Each row was made from one path, in order. Every step used is in the known rows, and no mark comes twice. Write each row's path.
Known rows
lelad patu feru: [-0.170 -2.915  0.017 -0.998 -0.222  1.064  0.667 -1.840  1.549 -1.357
 -2.633 -1.954 -3.231  2.937  0.051  2.185  1.372  1.303  0.746 -2.466
 -0.847  1.137  1.635  1.142]
felos divi: [ 0.818 -3.123 -2.284  0.582 -1.013 -0.181  1.052 -1.404  0.301 -2.105
 -1.885  0.828 -2.459  3.212 -0.176  3.154  0.443  0.786  0.715 -0.309
  0.857  0.492  0.485 -1.562]
patu lelad gifaz feru: [-0.043 -2.944 -1.743  0.970 -0.165 -1.071  0.564 -3.151  3.192 -4.710
 -2.551 -1.390 -1.496  2.648  1.035  0.035  1.826  1.795  1.716 -1.267
 -0.623 -2.217 -0.142  4.104]
divi felos fura zegas gifaz lelad: [ 0.816 -2.759 -1.291 -1.225  1.565 -1.916  0.120 -4.652  1.333 -2.106
 -1.205  1.982 -5.512  1.069  1.494  0.649  1.564 -0.314  0.436 -3.454
 -0.711  1.031 -2.295  3.366]
feru gifaz zegas: [ 0.190 -3.732 -1.959 -0.220  1.274 -1.326  1.585 -1.570  2.831 -1.624
 -0.391 -0.477 -2.717 -0.442  0.619  1.591  1.283  2.359 -0.156 -0.453
  0.870  0.013  0.653 -0.141]
gifaz felos fura lelad patu: [ 0.679 -2.006  1.702 -0.150 -0.759 -1.550  1.112 -3.489 -0.668 -2.210
 -1.586 -1.445 -3.802  3.260  0.295  2.858  1.354  1.543 -1.085 -2.176
  2.155  3.153  1.953  2.895]
felos fura zegas gifaz lelad patu: [ 0.367 -4.026  1.216 -2.358 -0.658 -1.004  0.188 -4.465  0.160 -0.477
 -1.330  1.477 -5.449  0.034  0.868  1.505  1.909  1.719  0.616 -3.019
 -0.299  1.759  0.913  2.873]
feru patu lelad gifaz: [-0.048 -2.833 -2.956  1.932 -2.340 -0.536  1.764 -1.708  1.839 -2.540
 -2.514  0.038 -2.772  1.128  0.006  1.388  2.459  2.534 -0.104 -1.507
 -0.559  1.245 -0.252  4.959]
fura felos divi: [ 0.928 -2.602 -2.286  1.349 -0.332 -0.593  0.044 -2.090 -0.580 -2.723
 -1.752  1.451 -3.876  2.663 -0.164  2.952  0.388 -0.001  0.386 -0.031
  1.770  0.994  0.145 -1.855]
patu feru gifaz felos fura zegas: [ 0.927 -2.413 -0.287 -0.202  2.929 -2.421  1.340 -2.205  2.316 -2.656
 -1.174 -2.108 -3.932  0.162  1.697  1.128  2.677  1.783  0.844 -2.677
  2.299  0.648 -0.302  1.399]
patu lelad: [ 0.054 -3.476 -2.030  2.109 -0.499 -0.928 -0.181 -3.029  1.470 -3.287
 -2.612 -0.369 -1.893  2.912  1.179  1.260  1.019  0.435  0.086 -1.360
  0.172  0.740  1.699  1.758]
lelad patu feru gifaz felos divi: [ 0.158 -3.531 -1.349 -1.967  0.212 -0.381  3.236 -1.291  2.694 -1.975
 -2.838 -3.219 -4.591  1.504 -0.415  2.687  2.277  2.990  0.660 -0.608
  2.153  0.301  0.618 -1.634]
divi felos fura zegas gifaz: [ 1.729 -2.003 -1.650 -1.133  1.581 -1.004  0.422 -3.843  1.342 -2.964
 -0.804  1.411 -4.782  2.070  0.233  1.632  1.752  0.007  0.555 -3.617
 -0.700  0.848 -2.690  2.286]
zegas gifaz: [ 1.342 -2.758 -2.212  0.121  0.097  0.403  0.217 -2.488  2.005 -2.362
 -1.683  1.406 -1.892  1.624 -0.438  1.779  1.143  1.588  0.254 -0.906
 -1.753 -0.141 -0.050  0.139]
patu lelad gifaz: [ 0.856 -3.523 -2.839  1.364 -1.648 -0.617  0.809 -3.248  1.959 -3.864
 -2.616 -0.693 -1.805  2.284  0.240  0.988  2.048  1.870  0.840 -0.779
 -0.482 -0.031  1.071  3.490]
feru gifaz lelad: [ 0.021 -3.985 -1.402  0.657 -0.113 -1.379  1.711 -2.137  1.932 -1.488
 -1.773  0.469 -2.745  0.860  0.850  0.568  0.762  2.144 -0.440 -0.491
  0.009  0.705  1.764  1.417]
gifaz lelad patu feru: [-1.040 -3.610  0.466 -1.160 -0.333  0.151  0.358 -2.678  1.742 -0.501
 -3.023 -1.432 -4.040  1.991  1.261  1.072  1.012  0.985  0.530 -2.176
 -0.828  1.316  2.028  2.200]
feru gifaz felos: [ 1.114 -2.251 -2.120  0.952  1.332 -1.239  2.903 -1.935  3.123 -3.415
 -1.869 -0.861 -1.652  1.156 -0.322  1.250  1.127  2.771 -1.270  0.100
  1.209  1.112  0.546 -0.073]
patu feru gifaz lelad: [-0.525 -3.979 -1.204  0.180  0.969 -1.213  0.712 -1.611  2.873 -1.117
 -2.233 -1.193 -3.386  0.408  1.791  0.157  1.645  1.549  0.970 -1.437
 -0.418 -0.404  1.358  1.667]
zegas gifaz feru patu: [-0.548 -1.359 -1.470  0.306  0.799  0.058  0.979 -0.779  3.211 -1.717
 -1.632  1.315 -2.384  1.058  0.120  1.372  1.159  2.120  0.289 -2.216
 -2.152 -1.043 -2.729  2.240]
felos fura lelad patu feru: [-0.062 -3.016  2.121 -0.827 -1.015 -0.468 -0.730 -2.269 -0.940 -0.842
 -1.568 -2.168 -4.598  3.622  1.212  2.857  2.127  0.605  1.131 -3.991
  0.684  1.503  2.637  3.371]
feru patu lelad gifaz felos: [ 0.102 -1.916 -3.217  2.083 -1.009 -1.351  2.600 -2.270  3.146 -3.681
 -2.988 -0.771 -2.688  0.638  0.186  1.056  2.520  2.895 -1.240 -0.719
  0.602  1.738 -1.339  4.595]
divi felos: [ 0.903 -1.590 -2.502  0.634  0.899 -0.020  1.617 -2.582  1.884 -3.389
 -2.049  0.126 -2.665  4.222 -0.316  1.599  0.092 -0.206 -0.772 -1.969
 -0.782  1.601 -1.075  1.445]
fura zegas: [ 0.806 -3.397 -1.240  1.565  0.686 -0.771 -0.122 -2.591  0.385 -1.673
 -1.666  0.506 -2.169  0.544  1.677  1.752  1.375  1.526  0.398 -1.571
  0.599  1.063  0.846  0.582]
gifaz felos fura: [ 1.240 -0.460 -0.265  0.412  1.009 -1.531  1.725 -2.690  1.474 -3.930
 -1.361  0.125 -2.026  3.878 -0.630  2.099  0.067  0.325 -1.118 -1.580
  1.017  2.557 -0.278  1.293]

Which path is each row?
[ 0.314 -3.083  0.827 -1.868 -0.111 -0.962  1.554 -2.301  0.492 -1.599
 -1.331 -3.179 -6.242  3.865  0.521  1.994  2.770  0.918  0.804 -4.587
  0.840  1.328  1.096  4.049]
divi felos fura lelad patu feru gifaz
[-0.254 -1.046 -1.541  0.630 -0.413 -0.073  2.415 -0.519  2.652 -2.560
 -1.723  0.367 -1.885  1.750 -0.332  1.229  1.292  2.869  0.516 -1.733
 -1.314 -0.443 -2.092  4.370]
lelad gifaz feru patu
[ 0.030 -3.914 -0.565 -1.738 -1.125  0.371  0.793 -3.740  1.737 -0.763
 -2.431  0.986 -3.807  0.835 -0.172  1.270  1.247  2.152 -0.170 -1.083
 -1.774  1.076  1.302  1.702]
zegas gifaz lelad patu
[-0.882 -1.831 -1.250 -0.066  1.827 -2.288  0.348 -3.152  2.830 -3.207
 -1.588  0.445 -5.776  1.502  2.042  0.484  2.718  0.033  0.932 -5.259
 -0.271 -0.604 -4.600  5.524]
divi felos fura zegas gifaz feru patu lelad
[-0.046 -0.232 -0.223  0.198 -0.249 -1.621  1.949 -1.561  0.953 -2.890
 -0.898 -0.213 -4.561  3.720  0.407  1.459  1.927  1.104  0.471 -4.094
 -0.231  0.322 -3.303  7.418]
divi felos fura lelad gifaz feru patu
[ 0.056 -3.820 -0.291 -1.461 -0.230  0.655  2.053 -1.158  2.119 -1.232
 -2.148 -2.590 -3.674  1.941 -0.328  1.668  2.071  2.682  0.782 -2.123
 -0.286  0.509  2.176  0.872]
lelad patu feru gifaz
[-0.752 -3.304 -3.179  0.969 -0.977 -1.445  1.267 -1.959  2.945 -1.925
 -1.607 -0.381 -3.709 -0.948  1.037  1.463  2.654  2.431 -0.079 -1.207
  0.270  0.517 -1.103  4.558]
feru patu lelad gifaz zegas
[ 0.412 -2.171 -1.373 -0.242  1.564 -0.001 -0.011 -2.388  3.286 -3.117
 -1.635  0.686 -1.539  2.182  0.346  0.892  0.754  1.489  1.169 -1.391
 -1.914 -2.295 -1.397  0.864]
zegas gifaz feru
[-1.120 -1.031 -0.767  1.442  0.607 -0.367  1.515 -0.233  2.277 -1.860
 -1.757  0.603 -2.033  2.364  0.621  1.494  0.289  1.417 -0.248 -2.376
 -0.699  0.391 -1.521  2.608]
gifaz feru patu
[-1.847 -2.214 -1.231  2.310  0.107 -1.307  0.652 -1.281  2.710 -2.737
 -2.637 -0.437 -2.481  2.336  1.758  0.833  1.154  0.945  0.137 -2.670
 -0.132 -0.229 -0.954  3.798]
gifaz feru patu lelad
[ 0.513 -1.880  0.883 -2.221  0.922 -0.854  3.056 -2.080  2.539 -2.757
 -1.659 -2.906 -4.226  2.793 -0.958  1.870  1.908  2.089 -0.225 -2.596
  1.102  1.759  0.851  1.728]
lelad patu feru gifaz felos fura
[ 1.740 -0.902 -1.094 -0.578  1.196 -1.121  1.275 -3.202  2.465 -3.833
 -1.172  0.976 -2.426  2.522 -1.081  1.913  0.905  0.937 -0.572 -1.367
 -0.371  1.114 -1.439  1.097]
zegas gifaz felos fura
[-1.270 -2.656 -1.966  1.262  0.334 -0.920  0.206 -1.763  3.573 -2.619
 -2.412  0.375 -3.042  0.967  1.379  0.696  2.003  1.554  0.638 -2.527
 -1.409 -1.561 -2.100  3.427]
zegas gifaz feru patu lelad
[ 0.605 -2.448  1.147 -1.677  0.461 -0.881 -0.316 -3.394  1.293 -1.786
 -1.912 -2.225 -5.058  1.699  0.880  2.302  3.045  1.593  0.799 -2.950
  0.362  0.622  0.296  2.605]
zegas gifaz felos fura lelad patu feru
[ 0.869 -2.814 -2.473 -0.519  0.227 -0.598  1.191 -2.493  2.568 -2.406
 -0.837 -0.083 -2.193  0.193 -0.013  1.751  1.430  2.472  0.615 -0.068
 -0.236 -0.092 -0.491  1.963]
lelad gifaz zegas
[-0.355 -3.995  0.748  0.133 -0.886  0.157 -0.945 -2.190 -0.083 -0.376
 -2.572 -2.631 -3.907  1.956  1.810  2.403  2.413  1.591  1.090 -2.628
  0.388  0.714  2.801  2.195]
fura lelad patu feru
[ 1.019 -1.584  0.329  1.614  0.525 -2.370  0.195 -2.982 -0.086 -2.947
 -1.265 -0.581 -2.703  2.988  1.256  2.319  1.168  0.606 -0.829 -1.735
  2.132  2.086  0.944  2.454]
gifaz felos fura lelad
[-0.926 -5.345  0.230 -1.227  0.545 -1.083 -0.045 -1.756  1.708  0.380
 -1.117 -3.773 -5.347 -1.104  2.423  1.947  3.444  2.989  1.241 -1.977
  1.722 -0.587  2.482  1.573]
fura lelad patu feru gifaz zegas
[ 0.859 -2.849  1.380 -0.571 -0.645 -1.955  2.430 -2.841  0.049 -2.079
 -1.091 -2.029 -4.211  2.188 -0.111  2.513  2.114  2.981 -1.048 -1.810
  2.693  2.599  2.552  2.581]
feru gifaz felos fura lelad patu
[ 0.551 -2.948  1.174 -1.904  1.728 -1.573  2.278 -2.674  1.858 -1.989
 -1.524 -2.983 -5.012  0.424  0.828  1.638  2.959  2.625  0.419 -3.143
  2.267  1.711  0.710  1.708]
lelad patu feru gifaz felos fura zegas
[-1.285 -3.646 -1.701  1.555  1.134 -1.577 -0.682 -2.497  2.885 -1.886
 -2.307  0.399 -3.810 -1.429  3.015  0.427  3.213  2.175  1.261 -3.048
 -0.306 -1.754 -2.233  3.476]
fura zegas gifaz feru patu lelad
[ 0.587 -2.402  0.242  0.637  1.623 -2.606  0.589 -1.861  1.440 -2.474
 -1.226 -2.800 -3.852  1.575  1.798  1.576  2.775  1.543  0.620 -2.325
  2.250  0.339  0.941  2.423]
patu feru gifaz felos fura lelad
[-0.966 -2.718 -0.221  0.507  0.852 -2.217 -0.399 -2.563  2.008 -2.248
 -1.320  0.825 -4.484  0.112  2.336  0.930  2.799  1.171  1.408 -4.378
  0.000 -0.956 -2.457  4.655]
felos fura zegas gifaz feru patu lelad
[ 0.537 -2.367 -1.942  0.540  2.308 -1.028  1.989 -1.430  3.964 -3.010
 -2.239 -2.525 -2.464  0.932  0.649  0.870  1.874  2.285  0.060 -0.809
  0.857 -0.019 -0.010  0.156]
patu feru gifaz felos
[ 1.241 -1.520 -0.178  0.743  1.742 -2.226  0.937 -3.347  0.774 -3.187
 -1.208  0.140 -2.813  1.435  1.148  1.892  1.235  0.919 -0.472 -1.995
  2.206  2.316 -0.351  1.378]
gifaz felos fura zegas
